Each row comes from the steps of one walk. Every step used is in the known rows, and no mark comes twice. Write the walk behind each row, first mark first.
In the rows, zero is written as 128.
Known rows
ridakup/rogo: [115 116  99 164 132 118 125 123  70 163 134 158 145 138 132 109 147 101
  47  96 191 128 140 140  87  81 131 152 158  94 134 126 134 107 161 143
 137 153 142  94 116 136 108 127 146  88 108 135 143]
nizu/rogo/kife: [133 106 133 181 133 147 162 111  92 176 139 151 130 171 144  92 127 117
  70  93 198 113 149 130  92 129 121 141 125  79 120 115 169 136 166 148
  78 127 163 100 134 154 113 148 141 106 112 137 183]
ridakup/rivu: [134 117 100 152 136 120 143 150  70 154 130 162 147 146 142  93 135  93
  56 126 180 142 108 164  86  57 139 163 140 105 117 105 140  97 160 128
 105 155 144  95 133 135 125 133 121  90 119 122 162]
zape/sige: [146 111  94 176 117 123 108 101  78 176 136 146 132 153 162 101 136 112
  83 119 194 143  87 116 106 141 122 157 155  88 119  96 135 115 155 123
  90 142 149  93 111 139 125 134 112 104 113 126 181]
rivu/rogo/givu: [139 114 117 140 114 132 138 123  91 144 146 145 126 119 211 105 144  90
  26  83 206  33 111 104 102 176 126 160 152  86 133 129 161 124 172 138
  96 124 156 113  95 179 123 131 152 100 128 135 153]
rele/zape/sige: [139 103 103 168 124 154  99 100  85 170 136 137 126 194 148  97 114 124
  88 113 201 129  85 108  93 135 120 168 147  78 127  99 145 115 149 127
  68 151 139  97 133 141 126 136 123  67 116 116 164]
zape/sige/rogo/rivu: [152 107 101 184 123 121 136 115  78 152 161 123 120 176 185  87 152 131
 112 105 208  87 133 144 102 133 130 162 122  99 142 100 158 119 154 132
 107 142 120  95 135 126 111 150 125 130 154 139 189]
rele/rivu/zape/sige: [135 111  96 160 128 146 105 106  75 195 135 142 110 156 177 109 103 119
 107 127 198 124  68 124 110  95 128 149 154  84 123  94 145 100 150 130
  74 155 133  95 165 147 126 150 111  75 121 101 136]
nepep/rogo/zape: [160 115 116 167 142 144 161 128 102 166 161 132 109 137 169  70 104 144
  87 115 186 139 106 113  88 117 135 162 144 108 122 124 114 126 130 138
  75 117 158 116 163 168  96 124 119  38 123 122 143]
kife/nizu/rogo/tufovu: [122 104 103 173 126 115 157  94  83 189 151 179 120 175 210  77 132 125
 113 101 181  91 143 128 108 137 108 182 141  94 118 116 174 139 168 140
  53 123 145  90  79 152 102 123 123 111 118 139 163]
sige/zape: [124 120  82 162 129 126 164 133  99 145 120 174  96 112 147  76 156 111
  68 124 173  91 127 106  84 123 116 202 151 121 125 116 131 125 150 132
  81 137 141 108 148 143 127 149 156 100 121 129 141]
ridakup/rogo/nizu: [108 102 122 166 133 140 174 115  79 169 133 140 150 138 132  93 134 109
  66  93 201 153 157 136  84 101 130 124 141  92 133 136 143 114 160 155
 106 148 152  95 139 160 101 138 150 118 115 135 169]
sige/rogo/nepep: [140 105 117 126 135 109 177 118  93 165 151 158 130 175 209  90 137 116
  81  99 182 112 134 147  95 131 131 167 136 115 130 132 129 134 129 129
 112 119 143  99 154 144 105 140 140 127 141 141 173]
gimit/rogo: [160 136  87 148 130 142 178 134  79 208 118 150 126 129 212 113 127  99
  59 111 184 107 114 125 101 127 139 165 148  87 119  86  97 122 138 131
 123 146 145  95 141 144 119 136 112  58 123 126 147]
rivu/zape: [134 123 114 139 129 146 137 134  82 145 135 137  98 137 143 104 122 103
  90 121 178  95  90 127  96  79 125 181 168  96 134 113 137 113 130 137
  84 146 154 106 170 172 125 127 134  46 116 106 105]
nodobon/rogo/kife/nizu: [114  99 118 168 117 144 186 112  96 162 145 156 131 177 191  92 103 105
  81 110 200 131 142 120 109 133 119 144 146  79 119 113 140 133 156 140
  61 146 182 113 136 183 111 154 126 109 119 128 154]
kife/rogo: [150 115 106 194 131 123 117 115  89 180 138 154 123 175 189 117 159 117
  73 105 182  69 164 137  98 110 116 167 138  77 116  96 147 126 162 136
  86 125 154  89  83 136 125 142 122  95 101 136 159]
ridakup/rogo/rele/rivu/zape: [105 124 114 138 142 159 122 131  82 180 148 143 107 132 166 102  78 114
  95 106 200 125 115 145  85  40 130 137 152 100 139 126 142  98 150 149
  69 172 134 107 203 164 109 158 131  73 122 103 101]
kife/nizu/rogo: [134 105 109 207 134 127 143  97  85 197 145 175 127 192 165 109 120 117
  71 103 173  31 149 138 108 118 109 178 149  68 101  87 179 131 173 134
  52 124 165  94  61 152 119 146 134 138 108 140 157]
nodobon/rogo/kife: [122 109 128 137 115 148 193 130  94 151 137 141 134 159 179  93 125 107
  68 107 209 177 127 113  97 124 126 126 134  91 137 130 121 129 142 144
 112 149 180 115 176 177 106 142 111  94 111 127 156]
nepep/rogo/givu: [152 108 121 160 133 141 130 138  88 167 157 137 132 116 199  91 145 118
  68  90 204  58  96 113 108 173 128 183 154 104 120 107 157 127 155 136
  55 120 143 118  83 184 120 112 131  73 132 120 144]
kife/nizu/rogo/rele/zape/sige: [122  98 117 197 126 155 107  79  95 194 161 141 116 214 154  95  67 134
 113  99 203 111 104 123  93 128 105 160 136  72 119  95 176 124 161 132
  16 146 143  96 115 154 115 155 133 128 119 128 177]
nepep/rogo: [168 126 117 162 133 137 126 139  85 170 156 141 128 144 158  89 140 128
  88 114 186 120 107 126 108 128 132 191 159 112 116  94 114 118 139 127
  59 143 148 111 110 161 115  95 105  49 108 114 141]
nepep/rogo/ridakup/rivu: [130 101 107 145 134 128 160 155  88 180 159 145 146 154 168  78 144 125
  96 107 186 126  90 170  89  89 146 193 141 119 111  97 146  87 150 136
  65 141 136  97 125 150 119 115 135  88 129 118 179]
gimit/rogo/fuzogi: [157 133  85 139 133 135 203 121  73 201 134 137 109 118 239  86 139 117
 107  93 206 111 127 125 100 137 133 169 139  99 134 110 114 138 137 146
 128 143 128 101 140 144 101 124 108  56 128 123 159]
nodobon/rogo: [135 120 106 124 112 127 177 134  85 157 132 156 131 163 200 111 144 104
  59 118 191 143 112 111 103 108 123 151 152  93 136 116 102 121 133 130
 134 153 180 113 137 170 114 126  84 110 101 125 124]
nizu/rogo/rele/rivu/zape/sige: [126 112 108 175 130 145 110  94  79 211 151 143 104 167 173 108  75 129
 124 114 201 116  81 136 104  87 118 138 138  83 123  95 167 106 154 134
  54 150 135  94 157 152 115 161 114 118 117 113 146]
zape/sige/rogo: [159 118  99 192 126 121 169 112  89 177 151 133 113 163 166  96 161 121
  94 107 187  91 118 143 102 128 128 168 128 102 120  91 133 122 140 127
 133 138 132  90 118 120 105 121 130 146 132 139 190]
nepep/rogo/sige: [137 111 132 146 137 143 150 130 105 167 162 150 122 148 157  86 127 138
  70  92 208 147 101 127 121 150 136 177 136  99 125  94 131 125 147 143
  68 143 146 118 124 170 107 121  96  44 122 115 129]
fuzogi/rogo: [120 112 112 137 130 122 151 124 101  99 127 157 133 150 179 119 175 103
  60 110 187 177 116 114  78 139 112 145 165 100 119 105 116 126 165 134
 107 156 165  92 146 130 138 129 142 136 116 127 147]
rele/zape/sige/rogo/kife: [136 103 130 186 132 162 182 113 103 165 149 118 114 186 144  78 128 128
 104  93 211 129 133 133  88 139 129 148 111  90 128 113 150 130 143 143
 100 143 134 100 173 142 101 138 156 101 138 132 199]
rogo/kife: [131 111 128 157 130 153 157 127  94 148 134 139 132 141 149  82 133 107
  64 104 202 156 138 120  89 136 130 142 140  93 127 126 137 129 159 145
  79 141 164 109 167 162 118 143 137  64 119 125 178]
sige/rogo: [160 127 106 176 136 131 189 136  95 156 147 140 115 150 165  92 170 114
  73 102 178  75 149 146  93 113 131 177 134 107 124 103 120 127 139 133
 133 140 140  98 126 131 107 117 135 122 131 137 166]
rivu/rogo/nodobon: [129 122 119 110 113 111 181 130  92 163 162 133 126 153 210 110 122 111
  11 113 184  79 116 116  97 122 129 135 154  98 127 109 153 122 151 130
  99 126 142 109 120 175 106 130 110  95 129 141 145]
rele/zape: [137 111 116 140 136 174 117 129  95 145 128 143 124 191 147  91 122 116
  64 108 193 107 125 110  77 115 123 183 152  80 133 115 135 120 146 135
  62 156 148 108 154 153 127 131 131  29 116 110 130]

Which walk is each row?
[131 107 109 123 109 137 165 120 108 164 160 139 126 152 204  88 161 114
  61  86 193  72 120 116  91 161 134 181 159  97 130 124 135 105 157 144
  80 126 162 102 123 163 123 128 156  95 121 133 176]	rivu/rogo/ridakup
[154 116 110 176 144 138 212 125 106 154 154 131  99 142 178  72 128 133
  76 105 180 100 137 126  75 108 133 151 122 103 128 132 121 131 131 142
 136 114 152 106 172 145  88 140 143  99 141 139 163]	sige/rogo/zape
[128 110 101 166 122 123 122 117  66 174 140 137 115 154 133 105 103 105
 113 131 187 141  47 149 103  64 129 164 148  97 122  93 158  95 142 125
  93 151 133  90 155 147 122 136 131  93 121 112 153]	ridakup/rivu/zape/sige
[137 102 129 189 133 146 169 106  95 182 135 137 133 166 178 100 141 123
  86 101 194 104 173 133  92 125 119 137 125  78 117 112 154 130 163 150
  66 124 161  91 112 160 113 148 130 118 109 137 180]	kife/rogo/nizu
[102  92 103 130 132 118 175 146  98 134 140 157 152 157 181  96 168 108
  80 103 186 162  99 160  69  95 134 163 143 113 112 105 148  91 167 140
  95 149 147  85 144 130 134 136 160 147 136 125 179]	fuzogi/rogo/ridakup/rivu
[109 106 126 115 120 136 194 124 104 154 145 162 126 165 190 104 129 120
  48  96 211 162 105 115 117 134 128 146 129  84 141 112 122 127 143 145
 131 151 172 118 143 176 105 144  82  92 116 124 114]	nodobon/rogo/sige
[136  92 118 137 131 123 153 101  95 175 154 148 127 209 203  92 115 131
 101  99 193 117 108 140  94 139 127 169 130 102 131 125 141 130 126 125
  96 122 128  94 164 139 107 146 144 123 143 137 180]	rele/zape/sige/rogo/nepep
[146 109 114 168 135 136 176 134  95 158 148 137 122 124 203  94 172 107
  55  81 197  18 129 129  97 163 127 174 133 100 124 114 163 132 156 141
 113 120 138 107  93 159 113 128 156 132 150 138 163]	sige/rogo/givu
[150 113 135 163 134 156 177 127  93 175 150 125 136 141 153  77 125 131
  97 110 198 148 130 125 102 140 131 156 144 106 117 109 126 124 144 144
  41 138 155 108 137 181 106 112 116  79 114 120 168]	nepep/rogo/nizu
[135 101 107 179 117 127  98  95  69 179 152 129 104 183 156 110 106 128
 131 115 199  87  73 133 109 104 117 165 144  82 136  94 187 110 150 132
  72 136 132  91 138 151 122 154 127 106 128 121 151]	nizu/rogo/rivu/zape/sige
[137 112 102 165 117 133 114 105  76 175 140 132 105 153 145 108 114 112
 110 124 189 121  57 122 108 104 122 168 161  89 127  97 148 109 138 127
  84 143 144  96 149 155 123 133 126  80 117 112 146]	rivu/zape/sige
[105 102 120 107 130 110 192 132 103 130 148 139 137 154 218 122 153 117
  32 116 182 147 106 114  80 129 114 121 158 106 117  97 150 130 157 134
  98 135 144  99 134 154 122 137 122 140 140 135 142]	fuzogi/rogo/nodobon
[149 135 102 134 124 140 124 123  87 168 139 162 127 154 208 108 124 103
  30 110 199 100 139 118 102 117 138 141 148  82 127 118 117 104 173 132
 100 161 150 104 148 146 120 141 109  74 106 119 143]	rele/rivu/rogo
[136 101  97 164 115 125 165  96  90 179 146 140 116 162 194  96 102 130
  93 121 199 169  73 100  99 124 123 127 136  88 131 121 122 119 134 130
 123 126 167 103 155 159 100 150 103 114 117 132 165]	nodobon/rogo/zape/sige
[144  97  99 209 127 124 126  84  93 193 148 138 112 172 188  98 113 137
 100 115 193 124 108 116  94 126 118 138 129  76 119 109 150 123 152 134
  95 107 151  88 120 138 108 159 127 105 117 140 186]	kife/rogo/zape/sige
[157 119  95 177 131 121 196 105  81 178 159 125  99 146 206  73 166 134
 137  90 208 103 130 138 101 140 126 171 122 113 135 114 142 138 139 143
 135 136 117  96 120 125  88 112 121 128 135 134 197]	zape/sige/rogo/fuzogi
[127 115 104 159 127 150 107 104  82 195 149 135 106 148 178 101  78 121
 119 119 203 143  73 128 103  92 123 138 148  93 127 101 146 104 150 133
  53 159 135 100 179 156 118 157 110  92 123 104 144]	rogo/rele/rivu/zape/sige
[133 109 118 165 127 136 107 124  77 149 151 126  95 177 177 110 123 123
 119 115 192  51 125 143  99  78 121 175 143  86 145 107 177 113 146 142
  68 137 137  97 159 161 124 157 137  56 129 116 114]	kife/rogo/rivu/zape
[129  95 123 134 133 105 137 100  85 186 143 181 140 194 203 106 114 120
  70  99 181 104 127 139  98 128 118 161 143  92 123 127 161 133 147 130
  78 107 158  96 124 153 119 156 129 130 117 142 165]	nizu/rogo/nepep
[125 103  91 154 120 131 159 118  75 212 142 129 113 155 178 106 104 114
 126 119 189 119  40 154 103  85 138 173 142  96 120  84 153  90 135 131
  99 143 125  84 163 148 122 142 142  94 137 113 163]	gimit/rogo/ridakup/rivu/zape/sige
[124 106 127 134 118 149 218 122  93 163 132 138 139 158 185  97 127 113
  76 112 201 166 135 112  96 123 122 128 135  91 132 126 116 127 138 146
 103 149 182 108 155 186 103 136 100 129 109 127 154]	nodobon/rogo/nizu
[105 104  99 177 137 127 175 117 117 163 132 180  86 140 163  86 153 133
  71 101 188  76 145 121 100 135 114 194 118 103 127 106 160 134 160 146
  85 124 134 105 128 143 119 170 153 104 125 136 136]	kife/rogo/sige/zape
[132 120 130 154 141 178 157 129 110 148 162 124 105 187 150  78 100 129
  90  89 199 108 145 132  64 103 119 169 128 100 138 121 136 128 136 142
  55 159 138 110 175 154 104 135 142  93 132 125 153]	sige/rogo/rele/zape
[145 106 109 168 117 132  96 109  70 171 162 115 105 165 158 100 105 133
 143 123 205 116  57 129 116 111 127 177 154  98 137  92 161 106 138 128
  55 144 126  99 152 161 118 133 118  65 131 110 143]	nepep/rogo/rivu/zape/sige
[146 110 101 173 115 125 139  89  92 168 154 135 109 154 179  89 101 123
  76 113 198 140  84 103  97 136 127 134 141  85 127 125 132 115 150 131
 111 121 155  98 149 151 103 145 129  95 119 137 183]	rivu/rogo/zape/sige
[120 102 129 161 139 136 160 107 102 183 147 170 124 175 156 102 133 129
  48  83 200  98 125 133 112 138 122 160 120  72 124  98 172 134 166 148
  95 131 156 103 102 156 111 152 113 101 117 135 139]	nizu/rogo/sige
[111  94 128 180 138 136 164  96 105 188 154 177 121 187 164 101 114 130
  55  82 196  76 137 138 121 141 116 166 125  64 114  91 183 136 174 148
  64 128 159 103  83 163 111 161 121 117 122 135 140]	kife/nizu/rogo/sige
[133 131 122 139 144 168 126 138  90 182 161 135  99 134 180  93  71 128
 117 117 197 120  99 138  96  65 130 155 153 108 130 109 132 105 138 141
  28 167 137 116 203 176 112 141 109  51 120  92 100]	nepep/rogo/rele/rivu/zape
[133 110 123 179 136 159 180 117  95 183 150 122 107 162 170  86 117 126
 112 103 210 124 122 144  99 112 136 132 113  95 125 109 151 120 146 145
 102 148 129  99 197 143 100 151 144 103 141 121 179]	rele/rivu/zape/sige/rogo/kife
[132 110 122  97 115 105 137 108  88 149 149 168 136 169 216 101 110 100
  50 104 191 126 116 122 101 141 130 156 155 102 137 147 124 124 144 126
  92 123 159 103 158 165 116 142 136  93 117 138 162]	rivu/rogo/nepep
[135 100 117 175 133 133 137 114  86 182 139 159 132 144 197 109 149 109
  48  79 194  12 122 119 100 162 114 168 140  77 118 110 195 134 175 142
  80 108 153 103  58 166 126 143 147 134 128 139 153]	nizu/rogo/givu
[129 126 105 145 143 161 118 128  93 182 144 160 133 133 211  87  96 118
  65 108 206 147 146 129  85 102 130 122 138  98 124 118 120 110 173 140
  41 169 146 111 172 150 119 166  90  96 121 112 151]	rogo/rele/rivu
[131  95 120 145 132 104 120 102  88 181 144 171 138 192 229 111 128 120
  81 102 183 106 145 142  98 130 119 158 140  91 125 127 148 132 149 131
  74 107 153  93 122 147 121 160 129 106 116 140 166]	kife/rogo/nepep
[105 105 122 167 131 140 151 123  82 155 137 143 143 138 125  91 132 104
  59  90 210 163 151 136  84 103 134 129 138  92 136 139 146 118 164 153
 116 147 150 101 160 150 104 142 161  75 117 134 172]	ridakup/rogo/kife
[141 107 113 183 144 136 167 106  98 180 145 154 110 164 169  87 109 135
  65 102 178  91 130 118  79 105 121 146 128  81 121 127 153 131 150 144
  98 103 168 100 138 154 101 155 133  99 118 141 156]	nizu/rogo/zape
